Each row was made from one small tree. The marks that hang from a mark follow it in brackets, in the order of their numbers. Every link used is in the known rows. Write each row's tree.
Known rows
K_325[K_796 K_836[K_127]]: [ 10.0  19.2  11.7  -9.2  29.8  10.2  10.8 -15.1 -13.9  12.0  -8.9 -12.3
 -36.3   5.6   0.8  28.5  -7.6  -5.4  43.6  -6.9   2.3   2.6   2.9 -26.8
  -9.3 -10.5 -10.2  20.0 -39.7   6.8]
K_836[K_325[K_414 K_796]]: [  5.3  -4.9  -1.0 -18.3  -1.2  16.6  15.6   3.3 -12.9  19.5  32.4   6.8
 -13.9  10.3 -68.7  -6.3   4.8 -24.0  28.2  -9.1  12.7  -7.8  -2.1 -50.2
  -8.0  -3.4  27.1  -4.3 -21.9 -10.6]
K_649[K_786[K_766]]: [-24.2  23.2  -9.6  14.9 -11.3  19.8 -26.0  43.1   4.7 -66.8  30.4 -25.3
  -4.2  28.8 -35.4 -10.2 -23.4 -12.9  28.7   1.0 -21.1  18.4  13.8  23.0
 -25.7 -13.3 -38.5  25.8  57.4 -61.9]
K_915[K_796[K_325[K_414[K_574[K_766]] K_836[K_127]]]]: [ -2.2  -0.3  50.2 -29.7  31.9  -3.7   2.3   4.4   4.2  43.6  -1.2 -13.6
  -9.6  13.7   3.9 -11.7  12.3  -0.4 -51.7 -27.0  19.9 -18.2  37.5   1.1
 -17.1 -11.0 -31.8  -9.1 -26.0  23.6]
K_127[K_616[K_602] K_836[K_325[K_796]]]: [ 17.6  -9.8 -14.7  21.0 -21.9  -4.5  -0.9  -9.5  -5.8  -2.7 -16.7  29.5
 -29.7 -22.4  26.8  41.9 -12.2  19.5  18.6   3.4  -8.4  19.3 -11.5 -23.6
  21.5  -0.8  32.9  -4.5   6.0  11.2]
K_766[K_786[K_649]]: [-17.6  12.7  -2.4  10.2  19.0   2.9 -23.4  41.6  12.3 -71.3  13.3 -19.7
  15.4  23.6 -57.3 -25.5 -10.6 -16.4  13.2   1.3  -6.4  -7.6  -0.8  23.9
 -33.2 -12.4 -26.1 -26.0  63.8 -54.0]
K_796[K_325[K_414[K_574] K_836[K_127]]]: [  1.3  10.6  25.4 -11.5  25.7   1.3   9.8  -3.8  10.0  23.0   3.5 -18.1
   7.7  -4.3  10.7  -0.6  12.4 -16.0 -21.4 -15.7   4.5 -12.2   8.3   1.7
  -1.0  -2.2 -22.3   4.1 -45.3  25.0]
K_796[K_325[K_414 K_836[K_127]]]: [ 20.7   9.5  27.9 -10.8  29.2   8.1  21.5  -0.9   6.1   4.8  -0.3  -9.2
 -17.6  -0.8   5.3  32.5   5.1 -12.1   1.3 -12.9  11.2  -3.5   8.4 -29.5
  -0.8  -8.7 -17.0  15.2 -40.2  23.5]
K_836[K_127[K_616[K_602]] K_325[K_414[K_574] K_796]]: [ 17.7 -14.5  -6.5   4.1 -14.5 -13.7   3.6 -22.8   8.8  22.2  -6.5  16.4
   4.6 -20.0  33.5   7.1  12.1   8.8  -8.8   2.7  -2.8   2.0  11.4  10.7
  21.4  13.1  28.3  -2.8 -49.7  26.0]
K_616[K_127[K_836] K_602]: [  3.8  -6.5 -10.4  31.6 -11.3   2.2   1.4  -1.0   2.8 -32.9 -35.8   8.4
 -14.3 -18.1  50.2  37.9 -13.0  10.6  13.6  19.2 -20.7  21.9 -14.5   5.8
  34.3   6.3  -4.1  26.8  42.3 -12.5]
K_602[K_616[K_127[K_836]]]: [ -8.6  -2.5  -9.8  21.0 -18.9  -1.6  -0.5   0.0   4.8 -32.6 -31.0   5.6
  -4.5  -6.6  33.5  47.4  -6.4  16.8  -4.8  22.2 -27.4  18.2 -26.2  18.7
  31.8   5.5   7.8  14.1  66.7 -20.2]
K_786[K_649 K_766]: [ -9.7  10.3 -16.1   6.2   5.7  14.7 -25.1  35.6  12.6 -84.1  31.8 -23.8
 -15.5   8.3 -42.6 -11.8  -9.0 -13.8  25.7  -4.8  -3.4   8.2   3.1  16.4
 -28.6 -15.8 -26.6  -2.0  72.1 -67.9]
K_414[K_574[K_766]]: [-32.7   9.9 -14.2  -3.9   1.2   4.9 -21.8   7.3 -15.4 -13.0   7.6 -23.9
  29.5  18.3 -24.5 -57.1  -8.1  -8.8   4.1  10.5 -10.1 -13.1 -12.2  24.3
 -16.3   3.6 -30.9  -6.7  47.9 -24.3]
K_127[K_616[K_602] K_836[K_325[K_414[K_574] K_796]]]: [  3.5 -16.9 -10.8   8.2 -31.4 -12.1  -2.6  -6.3   5.1  29.7  -9.4  24.7
  14.1 -27.4  22.5   4.4  10.8   9.4 -30.3   2.9   1.5   7.6   0.5  -4.0
  19.8   9.8  34.8 -20.2 -25.2   5.4]
K_766[K_786]: [-15.0  14.6  -1.3   6.5  11.0   6.4 -14.6  31.0  -4.2 -43.0  12.0 -16.0
  13.1  30.0 -42.5 -23.5 -17.4 -13.5  28.1   8.7 -11.8  -9.5 -12.7  -0.2
 -22.5  -6.1 -20.5 -11.6  48.2 -33.3]
K_602[K_616]: [ -1.1  10.1 -11.1   2.6  -3.8   5.7  -9.4   6.6  -7.9 -29.4   0.6  -6.5
   1.7  15.9  -6.5  27.8 -11.8  -3.3  23.8  18.5 -27.3   3.5 -19.4 -28.0
  16.9   1.0   0.3   3.0  67.3 -24.7]
K_796[K_325]: [  2.4  10.2  16.2   2.1  19.0  11.6  -1.6  16.7  -5.9 -34.9   6.4  -7.7
 -17.3   6.8 -30.8  16.7 -15.5 -22.7  22.6  -3.1 -12.9  -4.8  -7.2 -39.3
   0.1 -10.4 -14.9 -14.0  42.8  -1.9]
K_915[K_796]: [  4.7   4.4  16.3  -4.7  11.7  15.9  -9.1  22.4  -6.8 -17.7   0.9  -3.7
 -34.0  26.0 -34.3  25.4 -12.0 -11.7  31.4  -2.7  -7.4   1.1  10.7 -41.6
  -5.5  -7.2  -3.5 -14.3  36.8 -34.9]
K_616[K_602]: [ 11.5   6.5 -11.7  13.1   2.7   9.4  -7.9   5.1  -7.3 -28.5  -4.1  -3.7
  -8.2   3.8   8.7  19.9 -18.5  -9.8  43.6  15.6 -21.2   7.4  -8.1 -40.6
  18.6   1.2  -9.4  15.5  42.6 -17.2]
K_796[K_325[K_414[K_574[K_766]] K_836[K_127[K_616[K_602]]]]]: [ 10.8   1.0  16.7  -4.5  12.2 -23.1  -1.8 -16.5  11.3  27.4 -23.4  -1.1
  21.4 -13.0  77.9   4.1   7.2  15.5 -54.6   0.7   9.3  -3.1  19.1  15.6
  12.8   1.1 -30.0   7.0 -16.9  51.0]
K_616[K_127[K_836[K_325[K_414[K_574] K_796]]]]: [-20.5 -16.7  -1.4  -1.1 -19.1   4.0  14.6  -7.0   0.5  30.2   4.3  10.1
   5.2 -16.2 -22.3 -18.8  17.2  -6.9 -23.4  -6.9   4.8  -1.1  -5.6  25.4
   8.2   7.4  27.5  -3.0 -27.4  -7.7]
K_796[K_325[K_414[K_574] K_836[K_127[K_616[K_602]]]]]: [ 22.7   3.8  19.1   4.3  12.5 -16.8   1.5 -13.6  18.7  21.8 -23.9   2.1
  11.1 -21.1  79.0  34.0   8.7   5.0 -39.2  -1.3  -1.1   2.7  17.1   0.7
  27.2   3.0 -15.9   4.7 -35.2  44.9]
K_915[K_796[K_325[K_414[K_574[K_766]] K_836]]]: [-12.2   3.1  48.0 -37.5  26.0   1.7  -5.3  17.1  -3.8  57.3  14.0 -12.3
   2.8  23.4 -25.2 -23.5   9.3 -15.8 -53.1 -26.7  21.9 -21.7  34.6 -30.7
 -17.9 -16.4 -32.8 -21.1   4.8   6.7]
K_574[K_414]: [-17.3  11.9  -3.5  -6.6   0.5  11.9  -1.9  -2.3 -14.1 -18.4  -3.5  -8.3
   6.6   3.7 -39.7 -23.5  -7.4 -11.9  24.4   4.2   7.3   0.6 -11.3 -19.8
 -17.4   4.2  -0.9  -1.4  44.3 -25.4]

Which tree is each row?
[ 27.8   1.4 -14.9  28.0  -1.9  -8.7  -7.7 -11.0   9.7 -48.3 -36.6   6.9
 -12.9 -10.0  68.5  50.6 -12.8  20.5  29.9  24.3 -20.7  19.0  -5.1   4.7
  25.7  10.3  -0.4  14.0  13.2  10.5]	K_836[K_127[K_616[K_602]]]
[  4.6   0.9   6.3 -17.2   6.1 -21.0  -3.6 -23.9   0.6  44.7 -28.1   1.7
  23.5  -6.5  63.2  -5.5  13.1  15.0 -39.5   8.2  19.2  -1.6  25.0   7.4
   3.3   3.7 -18.5   9.6 -43.3  25.8]	K_325[K_414[K_574[K_766]] K_796 K_836[K_127[K_616[K_602]]]]
[ -4.6 -14.4 -15.5   9.7 -17.1 -26.0 -11.1  -3.0  15.7  -2.3   5.0   3.3
  44.6   1.7  34.2 -54.2   5.1  29.1 -36.7   8.6   0.8  -9.2   2.9  72.9
  -7.0  14.1  -3.4  -0.4   1.6  26.4]	K_836[K_127[K_616[K_602]] K_325[K_414[K_574[K_766[K_786]]]]]
[ 21.1  -7.9 -30.3  34.5 -29.5  -1.4  -3.1  -5.9   1.5 -21.2 -13.5  22.2
 -20.3 -21.1  43.4  40.4 -14.9  26.1  26.3  10.1 -18.1  24.5 -24.6   0.3
  26.5   7.0  27.4   8.5  26.4  10.7]	K_127[K_616[K_602] K_836[K_325]]
[ 15.1  -8.5   1.2 -11.2   3.7  11.3  24.3  -9.2  -3.0   5.5  18.9   6.5
 -25.9   0.8 -39.9   4.9   7.7  -7.9  30.3  -9.9  10.0  -3.5   2.0 -18.3
  -6.8   1.9  29.3   8.4 -52.5   5.3]	K_836[K_127 K_325[K_414 K_796]]
[-24.5  13.2  -4.7 -25.5   7.7   6.4  -5.7   1.4 -13.0  38.7  16.6 -24.3
  39.3  20.0 -15.2 -52.4   9.1 -12.9 -20.0   0.6  16.7 -14.3   1.4   1.3
 -18.8   0.2 -32.0  10.5  -3.7 -12.9]	K_325[K_414[K_574[K_766]] K_836]
[ 23.7  16.9  14.9   9.3  24.7  -3.9   5.4  -9.7   7.1 -16.8 -23.0  -1.8
 -29.4  -5.6  46.2  58.5 -10.0   8.4  12.4  -5.3  -4.6   8.6  -0.9  -6.3
   4.7  -9.6 -16.0   6.3  -9.6  39.8]	K_796[K_325[K_836[K_127[K_616]]]]
[ 11.3 -22.3   0.0   7.4 -18.8   2.8  24.1 -10.7  -0.6  18.9  -7.8  27.3
 -23.1 -22.7  10.1  27.1   5.2   2.8   0.0  -0.5   4.4  13.1  -1.3 -20.8
  30.3   3.0  32.8  20.5 -14.1   5.1]	K_616[K_127[K_836[K_325[K_414 K_796]]] K_602]
[ -1.9  -3.0  -8.7   6.2  -7.5  14.8   7.5  -0.2 -15.2  -0.5  10.5   9.2
 -33.8  -7.5 -42.1   7.3  -9.8  -1.0  36.5 -11.1  -2.5   4.8 -20.8 -20.1
  -6.3  -5.8  27.1  -6.9  -2.9  -9.3]	K_127[K_836[K_325[K_796]]]
[-27.5  -7.9   6.5 -17.4   5.4  -9.3   0.6   2.9  -1.2  19.2  29.3  -9.9
  30.1  17.9 -51.1 -85.1   9.8   1.6 -24.4 -12.8  13.6 -28.5   7.1  54.7
 -39.6   1.2  -4.7 -15.6 -27.2   4.4]	K_836[K_127 K_325[K_414[K_574[K_766[K_786]]] K_796]]
[-48.0   9.6  -6.9   0.7  14.7  -8.4 -38.6  36.6   8.2 -46.6  15.7 -31.7
  50.6  25.6 -51.1 -87.6  -5.1  -8.9 -28.5   0.4  -3.2 -21.9   2.1  69.8
 -47.3  -7.6 -47.7 -35.6  75.7 -51.3]	K_414[K_574[K_766[K_786[K_649]]]]
[ 21.8 -10.2  -4.6  -5.1  -5.9  -1.0  16.2 -12.2   4.2  -2.0  -0.7  17.8
 -19.9  -3.9 -10.5  25.1   9.9   6.1  14.7   0.1  13.1   4.2   4.4  -6.5
  -1.6   4.5  35.8  -5.4 -50.1  15.6]	K_836[K_127[K_616] K_325[K_414 K_796]]
[-20.6  11.6  21.3 -27.7  20.7   2.1  -0.3   5.5  -7.4  39.0  17.2 -20.5
  28.9  12.3 -17.6 -41.4   7.9 -20.2 -42.2 -13.0  18.3 -21.1   8.5 -13.2
 -16.3  -9.7 -38.1  -5.6   3.9  11.8]	K_796[K_325[K_414[K_574[K_766]] K_836]]
[  1.6 -10.9  -2.6  -8.0 -13.7  13.2  17.9   4.8  -6.7  14.5  15.8  14.1
 -15.7  -6.1 -51.2   1.4   7.3  -7.6   9.0  -9.5  14.3   1.1  -9.3 -32.4
  -7.4  -1.3  34.6 -10.2 -28.5 -13.6]	K_127[K_836[K_325[K_414 K_796]]]
[ 35.1 -15.6  -5.0   3.1  -9.1  -7.6  15.1 -19.4   5.5   5.1 -10.0  26.2
 -20.6 -14.5  27.3  39.1   6.4  11.5  14.3   4.0   4.5  10.8  10.1 -21.7
  20.6   7.4  34.5   9.0 -41.4  26.2]	K_836[K_127[K_616[K_602]] K_325[K_414 K_796]]
[-23.6   9.8  15.8 -22.4  15.6 -23.8 -10.3   1.6   4.9  28.4 -11.8 -11.4
  45.6  19.0  11.1 -48.0  12.6  12.9 -55.5   1.8  27.3 -17.9  21.3  46.2
 -37.1  -4.4 -28.9 -17.9 -38.5   9.9]	K_325[K_414[K_574[K_766[K_786]]] K_796 K_836[K_127[K_616]]]
[-46.1  12.8  -4.5  -2.1   6.6  -4.5 -30.1  25.7  -8.2 -22.4  17.0 -28.1
  47.5  34.8 -37.7 -84.7 -11.5  -5.8 -11.2   8.8  -8.2 -23.0  -9.1  48.5
 -36.6  -1.4 -41.7 -21.6  60.2 -28.3]	K_414[K_574[K_766[K_786]]]
[ 36.5   4.2  -6.1   7.0   4.1  -7.4   9.0 -15.6  12.3   3.5 -28.9   6.7
  -1.3  -9.3  76.1  53.7   4.5  15.2   5.6  15.3   5.6  17.1   9.4 -16.4
  24.1   5.7  -3.9  28.9 -35.9  20.5]	K_325[K_414 K_836[K_127[K_616[K_602]]]]
[-31.8 -21.9  -4.5 -11.7 -29.4 -11.9   6.6 -14.1  -3.8  42.6   1.2  12.7
  24.2  -8.5  -2.2 -26.5  17.3  15.6 -60.1   1.3   1.7  -5.0  -9.1  38.7
  14.1   7.6  22.2  -0.2  21.3   1.8]	K_602[K_616[K_127[K_836[K_325[K_414[K_574[K_766]] K_796]]]]]
[ -6.5  14.7  22.9 -18.5  20.6   6.2   2.4   8.9  -0.4  35.0  18.2 -16.7
  17.8   3.3 -17.0 -10.5   9.0 -31.4 -22.1 -13.9   6.4 -15.7   5.3 -30.7
  -2.6  -7.4 -24.4  -6.8 -15.1   7.6]	K_796[K_325[K_414[K_574] K_836]]
[ 14.5 -22.5 -15.9  21.0 -27.0   5.6  22.1  -6.7   7.4  -1.0  -5.4  20.0
 -13.2 -22.1  26.7  25.0   2.9   9.6   4.6   5.3  -3.8  18.1 -13.7   3.1
  35.2  10.5  26.0  34.7   5.4   3.2]	K_616[K_127[K_836[K_325[K_414]]] K_602]
[  1.8  11.1   9.2 -15.0  10.5  -9.1   2.6 -14.6   4.8  33.3 -20.4  -4.1
  15.0  -4.0  26.9  11.0  17.6  -0.5 -21.6   1.9  14.4  -1.9  16.7   4.8
  -3.9   3.2  -2.9  -5.9 -69.4   9.7]	K_325[K_414[K_574] K_796 K_836[K_127[K_616]]]
[ 32.0  -7.7 -11.6  17.5  -4.5  -6.9   5.9 -25.3  -1.6  -8.5 -14.1  20.7
 -39.6 -14.9  38.2  45.7 -10.9  18.1  40.8   3.3 -12.9  14.8  -1.4  -8.9
  21.9   3.0  27.7  13.8 -16.4  31.6]	K_836[K_127[K_616[K_602]] K_325[K_796]]
[ 11.8   0.4  -4.4   3.2   9.2  12.7  14.6 -14.4 -11.6  -7.8  14.5   1.8
 -44.1   0.8 -31.0  11.1  -8.6  -1.7  58.3 -11.6  -6.5  -0.4  -9.6  -7.8
  -6.6  -2.2  21.4  13.3 -26.7  11.7]	K_836[K_127 K_325[K_796]]
[-16.5  -9.2  -2.8  -7.3 -17.6   7.1   6.1   2.2  -4.0  32.9  19.0   4.4
   9.9 -12.2 -45.8 -29.9  13.5 -11.8 -13.5 -11.8   6.5  -7.1  -8.9   0.3
  -7.1   4.5  27.9 -22.6 -35.3 -15.2]	K_127[K_836[K_325[K_414[K_574] K_796]]]
[ 34.9  -6.2 -26.1  31.5 -12.3  -3.6   3.4 -22.0   5.8 -29.9 -10.0  13.9
 -28.8 -14.6  55.0  43.3 -13.2  25.7  45.6   9.9 -21.5  19.0 -13.8  12.3
  26.7  10.5  21.9  26.1   2.4  31.2]	K_836[K_127[K_616[K_602]] K_325]
[-12.9  -3.1  -2.2 -18.4  -5.8  11.1   5.2   0.6 -10.7  36.2  35.3  -2.6
  10.0   5.7 -63.1 -38.0  11.5 -26.6   5.2 -10.5   5.2 -16.0  -0.3 -19.4
  -6.9   2.3  20.6 -13.7 -27.0 -11.9]	K_836[K_325[K_414[K_574] K_796]]
[ -8.8 -20.1 -12.7  -1.7 -31.3 -16.6  -5.9 -10.8  -2.6  33.3 -10.3  22.0
  24.4 -20.4  21.2 -26.7  10.1  21.0 -45.8   5.1  12.3   1.3   2.5  12.8
   6.7   8.4  20.4 -18.7  -7.0   9.3]	K_127[K_616[K_602] K_836[K_325[K_414[K_574[K_766]] K_796]]]
[  7.2  -3.3 -29.3  26.3 -26.6   5.2  -2.2   0.9   1.4 -28.9  -5.3  13.9
 -18.0 -10.3   6.4  27.4 -10.4  19.7  25.6   5.8  -9.9  17.8 -30.3  14.1
   4.1   3.3  29.0  -8.0  18.5   0.0]	K_127[K_616 K_836[K_325]]
